In the rows, zero is written as 128.
Known rows, with every step that occurs:
G, Y: [127  79 125 128 158 149 136 123 179 137 171 138  75 112 115 132 110 170
 111  83 150 141 112 125 125 133 148  73 115  84 121 145 129 126 134 114
  91 103 103 156 137 172 134 145 172 123 167 119  78 149 132 123 126 114
 133 129 141 101 152 173]
Y, J, M, K, H, G: [113  95 130 157 173 150  73 128 203 151  99  95 102 158  73 142 147 138
 124  89 132  81 130 107 126 168 146  65 107  88 155 139  90  97 198 106
 152 112 103 151 114 152 133 148 172 113 157 124  88 151 138 105 122 123
 119 169 142 109 119 160]
G, U: [112  85 115 182 157 171  88 142 182 150 189 149  85 110  95 162 137 139
  93  89 144 151 113 155 133 141 140  96 124  92  99 149 110 118 153 127
  50 110 112 182 146 152 128 153 183 136 163 114  80 154 134 124 130 121
 121 121 155 101 133 172]
Y, J, M, X: [137  72 136 148 184 170 145 126 182 151  74 170 115  97  60 188 157 139
 114  92 132 136 101 137 127 152 182  61 111 110 139 143 121 128 146  99
  51 166 119 161 163 112 129 143 151 133 172 139 120 126 124 125 126 123
 115 114 150 129 126 160]
J, M, X: [134  78 123 158 181 183 183 135 176 149  89 168 111  84  67 180 146 143
 112  91 122 132  99 132 123 149 190  68 115 128 144 154 120 136 124 100
  65 163 128 162 154 111 131 157 160 137 179 134 136 130 117 130 122 119
 117 113 152 122 132 155]
J, Y: [128  93 109 169 150 131 116 139 183 152 138 136 112  99  90 154 140 141
 122  93 131 129 114 127 133 152 146  83 113  92 193 149  94 121 138 115
 132 141  93 137 134 155 138 147 160 131 155 120  84 157 117 136 109 115
 138 138 146 127 145 178]
Y, F: [124  89 122 131 168 159  97 153 187 161 140 118 100 110  96 170 145 145
 114 123 129 112 122 143 128 146 139  74 141 133 173 143  99 112 118 110
 103 109  79 138 117 165 134 154 164 119 166 138  52 140 126  97 159 116
 133 137 153 100 155 156]
U, J, M, K, H: [114  88 128 127 177 133 137 145 196 115  95 132 114 157  60 159 168 149
 128 100 134 104 117 112 131 175 165  45  95  75 152 130  83 107 164  93
 124 146 108 142 150 122 133 152 153 109 169 130  79 139 118  92 119 113
 126 153 166  92 131 155]
Y, J, M: [131  70 128 132 174 137  74 129 182 122 105 128 122 136  62 162 183 149
 131  84 148 134 117 140 138 157 172  62 120  74 163 126 110 109  96 118
  62 165 105 155 151 125 130 136 157 124 167 150 104 138 118 102 136 122
 135 140 154 116 133 158]
G, U, J, Y: [124  94 106 170 148 135  81 142 185 162 173 159 105  99  84 162 133 141
 117  87 144 156 115 133 146 161 147  72 112  96 184 153  90 120 152 106
 122 160  84 148 154 153 134 153 154 130 169 121  80 166 121 122 111 122
 125 132 157 129 141 182]
M, K, H: [109  90 133 135 177 132 133 143 200 116  96 126 105 154  75 162 156 143
 115 105 132  98 118 118 123 169 144  62  95  85 134 129  86 105 203  97
 123 116 112 140 147 134 137 150 160 110 155 123  57 140 126 102 113 111
 127 152 159  91 134 161]
U, J, M, K, H, X: [124  92 112 137 200 142  25 158 193 157  62 147 107 127  83 171 146 142
 112 105 136 112 119 121 126 162 155  43  91  94 140 148 102  98 151  76
 117 135 134 152 153 120 121 159 155 112 179 124  72 146 118  82 138 122
 110 126 161  99 137 154]
H, J: [128  84 114 133 197 125  37 156 203 105 117 148 100 145  86 200 165 141
 106  89 151 148 115 144 141 141 150  77 146  96 179 141 108 114 174 109
 115 133  89 120 126 153 147 144 168 117 169 147  68 156 139 114 134 120
 131 132 156  99 138 178]
G, M: [123  90  97 165 168 144 104 145 156 164 138 127  97 109  88 168 164 138
 129 107 139 110 111 140 122 136 140  73 145  67  92 166 107 128  99 135
  68  98 110 162 132 137 132 139 164 127 140 140 115 156 153 138 138 117
 141 156 152 120 144 162]
J, M, K: [125  80 112 144 159 132 152 140 185 111  77 123 129 109  60 141 153 149
 128  98 116 108 112 133 120 162 180  55 125  80 151 127 108 115  78 107
  81 137 105 135 162 130 125 138 135 120 144 125  82 137 112 163 126 121
 152 129 163 109 136 164]
H, G, U, J, Y: [123  98 106 181 149 142  65 141 187 176 178 147 101 101  87 155 125 138
 116  86 144 147 119 128 145 163 146  72 112  97 188 156  87 119 163 110
 139 154  83 152 138 162 134 156 159 130 170 117  84 171 127 127 113 123
 123 138 151 132 139 183]
Y, J, M, K, H, X: [125  90 122 139 199 142  18 150 193 160  42 140 108 133  82 176 153 138
 115 105 140 104 120 125 125 159 150  53  90  81 123 141 108  89 165  79
 108 129 134 147 151 119 121 143 153 112 164 122  64 141 120  84 138 121
 111 128 158 100 134 157]
J, Y, F: [129  96 117 149 154 154 103 152 183 185 140 112 107  98  91 165 138 142
 129 121 129 110 123 134 135 152 142  76 136 117 203 146  89 107 111 107
 147 128  67 124 114 169 134 147 158 117 162 128  64 146 114 102 142 111
 136 139 151 113 159 168]
K, H, J: [122  87 125 128 206 129  40 160 207 105 109 145  95 175  82 205 173 141
 112  90 156 131 119 128 145 150 149  73 130  83 174 142  96 103 215  99
 142 140  95 121 123 144 148 143 179 108 177 147  71 153 136  74 125 110
 121 148 155  85 135 172]
K, H, X: [121  94 117 143 203 152  18 156 193 162  88 146  93 129 102 179 143 139
 101 104 139 114 120 125 124 147 135  67  93 104 131 155 104 100 174  88
 111 114 144 162 135 129 128 165 178 119 183 122  72 149 125  77 138 120
 105 128 151  94 142 154]
G, Y, F: [129  86 129 119 160 167 111 140 179 170 157 111  80 108 108 151 117 162
 121 115 142 116 122 130 129 139 144  70 140 108 158 143 116 112 111 107
 115  97  73 138 117 182 129 146 165 113 169 126  51 140 125  92 154 109
 132 135 148  95 162 163]
H, K: [127  87 126 137 169 112 177 140 188 126 121 139 106  91  99 156 127 149
  95  88 123 146 108 135 125 149 148  52 114  82 156 145 113 100  97 119
  88 148 119 148 138 148 145 165 160 132 148 139  81 132 114 150 133 136
 132 115 161 107 119 175]
U, G, M, K, H: [115  99 132 142 172 129 143 138 181 143 107 120 103 150  73 151 155 137
 126 107 126  87 120 113 121 168 148  62 113  60 107 140  92 107 162 107
 127  90 108 135 136 129 132 142 159 110 141 125  88 146 141 100 114 110
 127 176 158 100 135 160]
G, Y, J: [130  69 149 111 171 128  58 107 195 130 127 136  87 143  94 159 145 156
 117  89 163 146 117 137 134 147 133  63 111  67 115 115 127 109 182 110
  63 116  86 151 156 162 132 123 155 117 148 133  42 143 146 107 130 123
 125 134 143 117 138 181]

Rows:
[129  96 115 158 170 118  82 152 197 140  95 134 111 138  74 183 154 137
 131  90 144 115 118 117 145 164 154  79 119  67 201 143  88 103 184  97
 180 158  78 104 134 150 142 130 152 110 151 124  70 158 117 113 103 108
 132 148 152 115 140 187]
M, K, H, J, Y
[120  85 109 155 156 140 121 140 188 129 108 124 122 111  58 138 143 147
 125  91 124 114 115 130 128 170 180  49 124  86 152 133 104 113 101 103
  99 143  97 145 161 137 121 146 136 120 154 123  83 148 123 155 130 126
 141 130 166 115 129 166]
H, G, U, J, M, K
[109 100 124 162 171 150  94 132 204 151 116  98  95 148  86 138 132 137
 114  94 125  81 128 107 121 163 138  74 106 107 156 144  87 102 209 108
 159  94 110 151 105 156 137 160 176 117 159 118  79 156 141 118 119 123
 123 166 139 105 122 161]
M, K, H, G
[120  85 109 152 170 162  75 145 182 144 160 137 105 132  65 152 159 151
 125  76 151 135 120 126 144 163 179  55 117  91 167 153  94 117 109 111
 104 170 108 174 140 127 128 165 171 124 199 141 127 154 119  82 133 122
 118 144 161 104 129 152]
K, H, G, U, J, M
[130  82 115 134 192 145  73 158 186 111 101 132 114 158  61 179 183 150
 134  79 152 121 117 125 145 154 187  64 131  71 186 148 101 109 113 108
 122 176 106 131 127 124 139 145 174 113 188 152 127 145 113  71 130 109
 129 148 159  92 135 156]
K, H, J, M
[133  79 160 105 168 115  80  98 192 136 150 139  85 146  95 140 136 152
 114  86 152 150 118 132 132 150 136  67 120  64 118 113 131 109 159 114
  83  94  84 141 142 167 130 126 158 119 147 136  56 149 150 103 123 126
 123 151 141 123 141 180]
U, G, Y, J
[133 105 119 163 167 111  85 146 184 157 106 134 109 137  72 171 151 132
 139  91 138 112 121 112 142 163 158  76 134  49 182 152  94 104 154 105
 184 136  74  98 125 147 140 127 155 111 142 125  92 163 130 113 100 108
 131 167 152 121 142 188]
U, G, M, K, H, J, Y
[133  91 144 122 154 134 161 110 175 142 195 146  71 120 115 106  90 165
 110  79 133 144 114 116 122 139 155  75 129  84 121 140 140 127  99 119
 118  71  97 137 119 172 131 151 176 127 164 120  98 158 139 111 118 119
 127 152 140 108 154 173]
U, G, Y
[126  92 130 129 156 174 111 138 183 187 127  87  86 123  91 134 115 161
 138 110 138  82 128 110 128 151 158  63 135  96 160 146 108 101 112 101
 158 104  72 135 107 179 125 144 166 103 171 121  71 139 122  85 150 108
 128 151 145  95 150 159]
J, M, K, H, G, Y, F
[123  88 124 128 201 119  59 156 209 103  80 136 104 171  72 200 171 139
 116  93 149 120 118 125 139 159 153  65 128  74 167 134  96 100 210  95
 146 136  89 108 134 145 146 137 161 103 159 139  54 149 135  92 122 111
 126 145 161  88 133 177]
M, K, H, J
[114  88 131 133 173 139 144 145 193 119  87 121 113 154  66 156 166 147
 129  99 130  96 119 112 126 170 163  57  98  71 143 131  88 104 161  98
 123 139 114 141 148 122 133 146 159 110 163 127  86 138 116  92 115 109
 129 154 161  92 132 153]
J, M, K, H
[115 101 102 182 171 159  76 140 164 185 134  98  87 132  86 156 154 133
 134 102 141  77 123 114 123 144 135  74 138  69  97 177  95 116 144 132
 121  86 110 166 103 143 134 146 179 120 148 134 127 161 161 113 132 117
 126 185 141 117 132 158]
K, H, G, M
[128  94 106 152 157 123  91 142 190 149 156 151 114 104  83 164 141 145
 122  91 138 152 115 126 144 162 149  59 110 106 210 146  86 125 140 104
 139 162  84 136 146 152 139 155 149 128 169 131  75 163 122 125 112 123
 133 139 154 132 145 178]
U, J, Y
[124  93 118 184 181 186 147 131 167 196  94 147  89  98  78 185 138 129
 115 102 125  98 107 118 117 145 155  73 119 107  93 177 112 130 181 111
  93 110 122 167 131 124 132 149 168 131 157 128 138 143 152 132 123 118
 110 146 140 130 127 159]
K, H, G, M, X
[130  99 109 166 168 120  75 151 184 155  91 132 111 135  70 185 162 134
 139  92 147 111 118 115 143 160 155  76 127  49 182 153  88 104 170 103
 170 155  78 107 133 148 141 124 153 109 142 125  86 159 127 116 106 106
 134 155 153 117 140 187]
G, M, K, H, J, Y
[119 102 111 175 148 138  77 140 192 170 154 141 105 114  76 155 129 138
 123  87 141 131 121 119 144 173 148  64 103  86 186 152  81 110 183  99
 157 152  82 143 145 156 131 150 152 123 163 113  77 167 125 118 105 120
 122 145 155 127 134 183]
M, K, H, G, U, J, Y
[110  93 116 153 173 152  43 141 198 152 196 156  87 133  88 164 135 142
  98  88 152 153 121 133 144 163 138  58 113 113 154 153  89 117 198 108
 105 131  98 178 137 155 132 173 176 126 188 133  73 166 145  91 132 130
 107 140 159 108 127 166]
K, H, G, U, J
[111  88 128 142 173 145 128 145 193 125 109 136 108 153  61 160 163 147
 124  97 139 108 119 116 133 177 165  53 100  72 135 133  87 104 168  96
 118 143 109 150 158 122 129 150 158 110 168 124  80 140 120  86 116 111
 121 150 168  91 129 156]
G, U, J, M, K, H
[112  99 122 164 170 155  96 133 199 153 110  96 101 148  77 133 136 139
 122  89 127  77 129 100 123 165 151  71 107  99 163 147  89 103 189 109
 160 109 111 151 106 149 134 159 175 117 166 122  98 152 132 113 120 121
 124 168 142 106 120 157]
J, M, K, H, G
[106  95 119 199 155 182  82 137 186 175 161 117  86 132  78 142 133 136
 111  81 141 105 124 126 132 157 150  91 118  80 109 154 101 103 175 120
 110 112 112 179 126 152 122 153 187 124 164 106  98 156 133 108 122 120
 116 143 151  97 118 165]
J, M, K, H, G, U
[118  83 141 121 173 137 124 132 195 124  83 121 105 161  64 151 160 153
 133  94 145  98 119 110 130 171 162  53  95  50 126 124  98  97 172  97
 120 136 105 140 155 130 130 132 154 103 154 124  73 134 120  85 115 108
 126 153 157  94 131 162]
G, Y, J, M, K, H
[134  94 128 167 176 163 175 126 158 185 117 169  96  80  79 176 131 128
 108 105 114 124  99 131 115 143 165  73 138 107  94 167 126 141 120 115
  71  96 119 152 139 121 131 146 158 138 150 134 142 143 153 141 120 122
 116 146 147 135 138 162]
U, G, M, X
[135  78 127 152 197 175 143 143 184 142  70 168 110 114  58 201 158 139
 115  86 135 128 100 126 133 152 193  64 117 111 152 158 115 126 156  93
  91 174 119 146 147 108 136 148 163 126 185 140 137 130 120 105 121 113
 110 118 155 112 127 158]
K, H, J, M, X
[123  78 153 120 169 131  58 106 203 145 112 116  87 156  88 147 136 151
 124  87 158 117 124 120 131 156 132  61 106  57 118 118 119  97 216 103
 107 103  83 148 145 168 129 120 157 109 142 124  41 144 147 108 125 124
 121 150 139 117 128 180]
M, K, H, G, Y, J
[108  93 115 153 168 146  55 140 201 146 177 150  91 130  81 161 132 140
 102  92 146 145 122 133 140 166 144  54 114 110 147 147  88 116 199 104
 112 127  93 170 147 154 130 167 162 122 177 125  64 163 145 106 129 131
 109 138 161 109 126 169]
M, K, H, G, U, J
[126  87 124 132 195 147  21 141 190 165  51 136  98 133  87 165 141 146
 119  99 145 106 119 117 124 156 153  52  91  68 112 140 118  89 159  77
 111 125 131 148 154 128 118 142 153 108 166 117  65 140 121  82 136 118
 110 124 154 100 138 160]
G, Y, J, M, K, H, X
[122 103 119 154 152 157  72 153 191 200 142 108 104 112  80 161 130 141
 128 118 136 104 130 123 142 169 144  63 128 108 193 150  79  97 153  95
 172 133  58 130 124 170 127 150 153 109 163 120  49 152 121  89 139 113
 121 149 158 112 147 170]
M, K, H, G, U, J, Y, F
